Every row comes from one small tree of marks. Brackets hold a mark, then the marks that hang from it, in the order of their numbers. Every link used is in the known rows. Which tree was each row made from?
Known rows
(J236 J961): 1.561, -1.039, -0.620, 0.602, 1.274, 0.951, 0.292, -0.047, 1.911, -0.401, -0.634, 0.319, -0.487, 0.444, -0.260, 0.822, -1.011, 1.249
(J236 J535 (J961 J978)): 4.258, -4.124, -2.578, -0.034, 0.520, 0.847, -1.311, 0.491, 2.243, -0.179, 1.124, 1.596, -0.374, -2.464, 1.115, 1.824, -3.032, 0.780
(J978 (J535 (J719 J163)) J961): -1.482, 5.425, 1.554, -2.494, 4.339, -0.503, 0.447, 2.525, -0.392, -1.289, 1.605, -0.589, 1.754, 0.971, 5.527, 2.904, -2.450, 1.142
(J909 J978): 0.188, -0.570, -0.148, 1.547, 0.624, -0.522, 0.693, -0.565, 0.605, 1.470, -1.442, -1.295, 0.818, -2.416, 0.624, 1.055, -0.783, -0.827
(J236 (J535 J719) J961): 2.046, -0.794, -1.317, 0.660, 1.508, 0.968, -0.662, -0.099, 1.288, -0.978, -0.219, 0.610, 1.308, -0.995, 1.315, 5.159, -2.616, 2.058
(J236 J535 J961): 2.893, -2.103, -1.702, 0.206, 0.590, 1.499, -0.058, -0.894, 2.534, -1.424, -0.305, 1.151, -0.120, -0.992, 0.557, 3.209, -2.439, 0.672
(J535 (J236 (J961 J978)) (J719 J163)): 1.372, -0.368, -1.345, 3.085, 6.701, -1.234, -3.203, 1.564, 0.628, 0.491, 0.473, -0.185, 1.432, 0.578, 1.640, -0.172, -3.345, 4.687
(J909 (J978 (J535 J236) J961)): 0.198, 3.066, 1.255, -0.809, 4.407, 0.225, 1.866, 0.879, 1.010, 0.651, 1.504, 0.185, 4.938, -1.440, 3.802, 4.353, -1.663, 0.859
(J236 (J961 (J978 (J535 (J719 J163))))): 1.048, -0.021, 0.021, 1.207, 5.368, -0.301, -0.552, 3.433, 0.412, -0.626, 2.098, 0.035, 0.686, -0.086, 3.681, 1.157, -2.900, 2.961
(J978 (J535 J236) J909 J961): 0.124, 5.997, 1.888, -4.421, 3.866, 1.404, 1.443, 1.159, 0.317, -1.548, 4.950, 1.649, 3.445, 2.131, 3.653, 4.565, -2.914, 2.973
(J719 J535): 0.765, -0.427, 0.415, 1.297, 1.174, -0.466, -0.123, -1.462, 0.188, -0.304, -0.241, -0.165, -0.370, 0.679, 3.071, 1.643, 0.906, -1.409
(J978 (J535 (J236 J961))): 1.409, 0.454, 0.606, 1.679, 5.237, 1.317, 1.205, 0.665, 0.972, -1.151, 2.176, 1.766, 3.160, 1.137, 1.018, 3.069, -0.819, 3.313
(J535 J236 (J719 J163)): -1.588, 2.573, -0.106, 2.481, 5.419, -1.653, -2.514, -0.009, -1.208, 0.036, -0.171, -0.467, 1.934, 1.636, 1.262, 0.544, -1.660, 3.507
(J535 (J236 J961)): 1.464, -0.592, -0.460, 1.993, 3.976, 0.820, -0.574, -0.632, 1.932, -0.137, 0.025, 0.896, 1.606, 1.095, -0.618, 1.380, -0.983, 3.239
(J909 (J978 (J535 J236 J719))): -0.825, 2.033, 1.174, 2.693, 5.018, -0.303, 1.392, 0.974, -1.665, 0.840, 1.278, -0.432, 6.072, -1.715, 2.436, 5.011, -0.546, 2.541
(J719 J163 (J535 (J236 (J961 J978)))): 3.113, -2.310, -1.380, 4.119, 6.989, -1.704, -2.832, -0.901, 2.132, 0.112, 0.430, 0.136, -0.493, 1.350, 4.120, -0.104, -2.550, 2.216
(J961 J236): -0.208, -0.989, -0.338, 1.088, -1.837, 0.274, 1.237, 0.281, -0.568, -0.745, 1.498, -0.942, -0.576, -0.239, 0.544, 0.391, 0.982, 0.673
(J961 (J978 J535)): 1.084, -1.028, 0.487, -0.548, 1.268, 0.215, 0.697, 2.861, -1.048, 0.182, 3.458, 0.929, 1.249, -1.237, 2.217, 0.422, 0.033, 0.383
(J978 J535 J909 (J961 J236)): 0.039, 4.360, 1.616, -4.630, -0.608, 1.724, 3.482, 1.708, -0.182, -2.345, 5.828, 0.149, 0.994, 1.281, 4.570, 4.568, -1.733, 1.345
(J978 J535 J961): -0.006, 3.235, 1.648, -3.482, 1.162, 0.868, 1.898, 1.950, 0.660, -1.078, 2.408, 0.696, 2.005, 0.009, 3.680, 2.720, -0.639, -0.329
(J236 (J535 J719) (J961 (J978 J909))): 3.626, -0.732, -1.731, -1.780, 1.463, 1.244, -1.627, 1.196, 1.015, -0.588, 3.120, 1.348, 0.760, -1.144, 2.427, 4.689, -5.327, 3.050
(J978 J535 J909): -0.048, 3.194, 1.728, -2.758, 1.442, 1.326, 2.149, 0.961, -0.978, -1.616, 4.142, 1.180, 0.862, 1.409, 2.134, 3.296, -1.708, 1.202
(J909 (J978 (J535 (J719 J163)) J961)): -1.284, 4.547, 1.643, -0.847, 4.756, -1.112, 1.356, 1.967, 0.457, 0.060, 0.019, -1.984, 2.492, -1.385, 5.998, 3.944, -3.115, 0.245

Write each row's tree
-0.954, 1.757, 1.484, 1.355, 2.635, -0.351, 2.042, 1.537, -1.459, 0.815, 0.556, -1.234, 4.114, -2.435, 2.996, 4.461, -0.426, 0.389
(J909 (J978 (J535 J719)))
-1.788, 4.278, 1.335, -1.248, 2.312, -0.162, 1.766, 2.617, -1.028, -1.891, 3.006, -1.531, 1.264, 0.691, 6.157, 3.410, -1.172, 1.616
(J978 (J535 (J719 J163)) (J961 J236))
1.568, 0.265, -1.085, -2.474, -2.643, 0.954, 1.016, -0.085, 1.133, -1.633, 1.952, -0.050, 0.149, -1.622, 3.442, 3.890, -1.365, -0.240
(J978 (J961 (J236 J535)))
1.432, 1.678, 0.766, -1.610, 3.751, 0.707, 0.195, 2.018, -1.504, -0.349, 6.127, 2.238, 2.961, 0.587, 2.208, 2.179, -2.401, 3.745
(J961 (J978 (J535 J236) J909))
-1.181, 3.554, 1.683, -2.090, 0.232, 0.950, 2.749, 3.162, -1.308, -1.484, 3.716, -0.850, 3.183, -0.213, 4.931, 4.887, 0.178, 1.436
(J978 (J535 J719) (J961 J236))
-1.413, 6.063, 1.626, -1.165, 6.786, -0.665, -0.467, 2.036, -0.573, -1.167, 2.216, -0.078, 3.846, 1.824, 5.188, 3.318, -2.465, 3.290
(J978 (J535 J236 (J719 J163)) J961)
2.143, 0.898, -0.510, 0.250, 4.866, 0.770, -2.080, 1.700, 0.334, 0.321, 3.234, 1.301, 2.744, 1.104, 1.122, 2.742, -4.268, 5.617
(J535 (J236 (J961 (J978 J909))) J719)
1.745, 0.070, -0.513, 4.202, 7.185, -0.970, -1.576, -2.498, 2.368, -1.048, -0.634, 0.066, -0.541, 2.810, 3.561, 1.292, -1.887, 1.980
(J719 J163 (J535 (J236 J961)))
4.438, -1.968, -2.019, -2.250, 0.443, 1.374, -0.882, 0.195, 2.212, -0.787, 3.161, 1.850, -1.039, -1.222, 1.692, 3.099, -4.930, 1.869
(J236 J535 (J961 (J978 J909)))
2.701, -2.183, 0.198, 0.090, 2.341, 1.241, 0.988, 3.165, 1.030, -0.238, 2.859, 1.472, 1.012, -0.978, 1.780, 1.244, -1.217, 1.413
(J236 (J961 (J978 J535)))
1.386, 1.286, 0.853, -3.008, 1.187, 0.916, 1.078, 2.515, -1.173, -0.650, 5.514, 1.515, 0.782, -0.056, 2.524, 1.643, -2.400, 1.575
(J961 (J978 J535 J909))
0.226, 0.552, 0.001, -0.120, -1.423, -0.276, 2.263, 0.494, 1.399, 0.617, 0.239, -2.220, 0.745, -2.459, 3.232, 2.527, -0.870, -0.746
(J909 (J978 (J961 J236)))
-0.117, 1.618, -0.513, 3.141, 6.906, -0.835, -2.173, -0.099, 0.994, -0.637, -0.744, -0.477, 1.479, 2.070, 1.120, 1.269, -2.545, 4.527
(J535 (J236 J961) (J719 J163))
-0.188, 1.053, -1.096, 0.328, 2.139, -0.850, -2.092, -0.536, -0.438, -1.044, -0.287, -0.401, -0.100, -0.393, 2.753, 2.597, -2.757, 1.055
(J236 (J535 (J719 J163)))
0.570, 3.004, 1.055, -1.353, 4.886, 0.509, -0.489, 3.007, -2.681, -0.070, 6.034, 1.795, 4.536, 0.642, 2.985, 3.783, -2.413, 4.896
(J961 (J978 (J535 J236 J719) J909))
-0.528, 1.575, 0.368, 1.576, 6.846, -1.228, -1.839, 2.791, -2.386, 0.295, 3.430, 0.581, 3.207, 0.085, 3.520, 0.897, -1.903, 3.914
(J961 (J978 (J535 J236 (J719 J163))))
-0.685, 5.594, 2.153, -4.414, 0.144, 1.456, 2.926, 2.973, -1.654, -2.090, 5.709, -0.408, 2.395, 1.001, 5.644, 6.332, -1.929, 2.406
(J978 (J535 J719) J909 (J961 J236))
0.612, 0.655, -0.234, 2.506, 4.757, 0.319, -1.109, 0.291, 0.631, -0.339, -0.128, 0.450, 3.392, 1.015, -0.236, 2.923, -1.333, 4.322
(J535 (J236 J961) J719)
0.211, 5.258, 2.192, -5.695, 1.469, 1.596, 2.288, 1.505, 0.350, -1.810, 4.275, 1.039, 1.410, 1.314, 4.299, 4.233, -2.893, 0.795
(J978 J535 J909 J961)
-0.612, 4.343, 1.530, -0.220, 5.349, -0.152, 1.328, 1.766, -0.288, 0.737, 1.299, -0.398, 6.760, -1.645, 4.484, 5.860, -1.705, 2.085
(J909 (J978 (J535 J236 J719) J961))
-0.074, 3.767, 1.584, -1.604, 3.952, 1.302, 1.170, 0.304, -1.354, -1.290, 4.994, 1.849, 2.750, 2.138, 1.678, 3.931, -1.693, 3.578
(J978 (J535 J236) J909)
-0.214, 3.291, 0.887, -1.918, 4.206, -0.427, -0.645, 3.181, -2.258, -0.710, 4.752, 0.387, 0.388, 0.987, 4.324, 1.542, -3.887, 3.017
(J961 (J978 (J535 (J719 J163)) J909))
-0.856, 4.582, 1.969, -3.195, 2.142, 0.663, 1.397, 2.915, -0.608, -0.963, 2.246, 0.118, 3.696, 0.018, 4.564, 4.531, -0.913, 0.780
(J978 (J535 J719) J961)
0.792, 3.588, -0.343, -4.462, -1.626, 1.375, 0.585, 0.562, -0.223, -2.225, 4.089, -0.140, 1.214, -0.403, 4.728, 6.794, -3.613, 1.991
(J978 J909 (J961 (J236 (J535 J719))))
-0.087, 1.464, 1.106, -0.717, -0.140, 0.608, 4.061, 1.605, 0.460, -0.322, 2.291, -1.455, 2.276, -2.588, 4.950, 4.422, -0.351, -0.623
(J909 (J978 J535 (J961 J236)))
-0.725, 6.456, 2.464, -5.569, 2.274, 1.343, 1.633, 2.653, -0.782, -1.563, 4.314, 0.425, 3.171, 1.334, 4.999, 5.644, -3.061, 1.868
(J978 (J535 J719) J909 J961)
1.372, 0.017, -1.770, 1.000, 3.601, -0.066, -1.816, -0.609, 1.450, -1.462, -0.897, -0.031, -0.363, 0.179, 2.487, 3.212, -3.820, 2.031
(J236 (J535 (J719 J163)) J961)
3.678, -3.097, -1.149, 3.379, 4.950, -0.454, -1.832, -0.294, 2.001, 0.535, 1.257, 1.023, 1.487, 0.329, 2.924, 1.358, -0.963, 1.886
(J719 (J535 (J236 (J961 J978))))
-0.987, 5.086, 1.915, -1.288, 4.770, 1.091, 0.607, 1.298, -2.475, -1.170, 4.632, 1.435, 4.570, 1.992, 2.482, 5.265, -1.831, 4.720
(J978 (J535 J236 J719) J909)
0.469, 1.876, 1.026, 1.861, 5.938, 1.171, 0.527, 1.586, -0.127, -0.929, 2.066, 1.109, 4.790, 1.054, 1.791, 4.731, -1.029, 4.600
(J978 (J535 (J236 J961) J719))
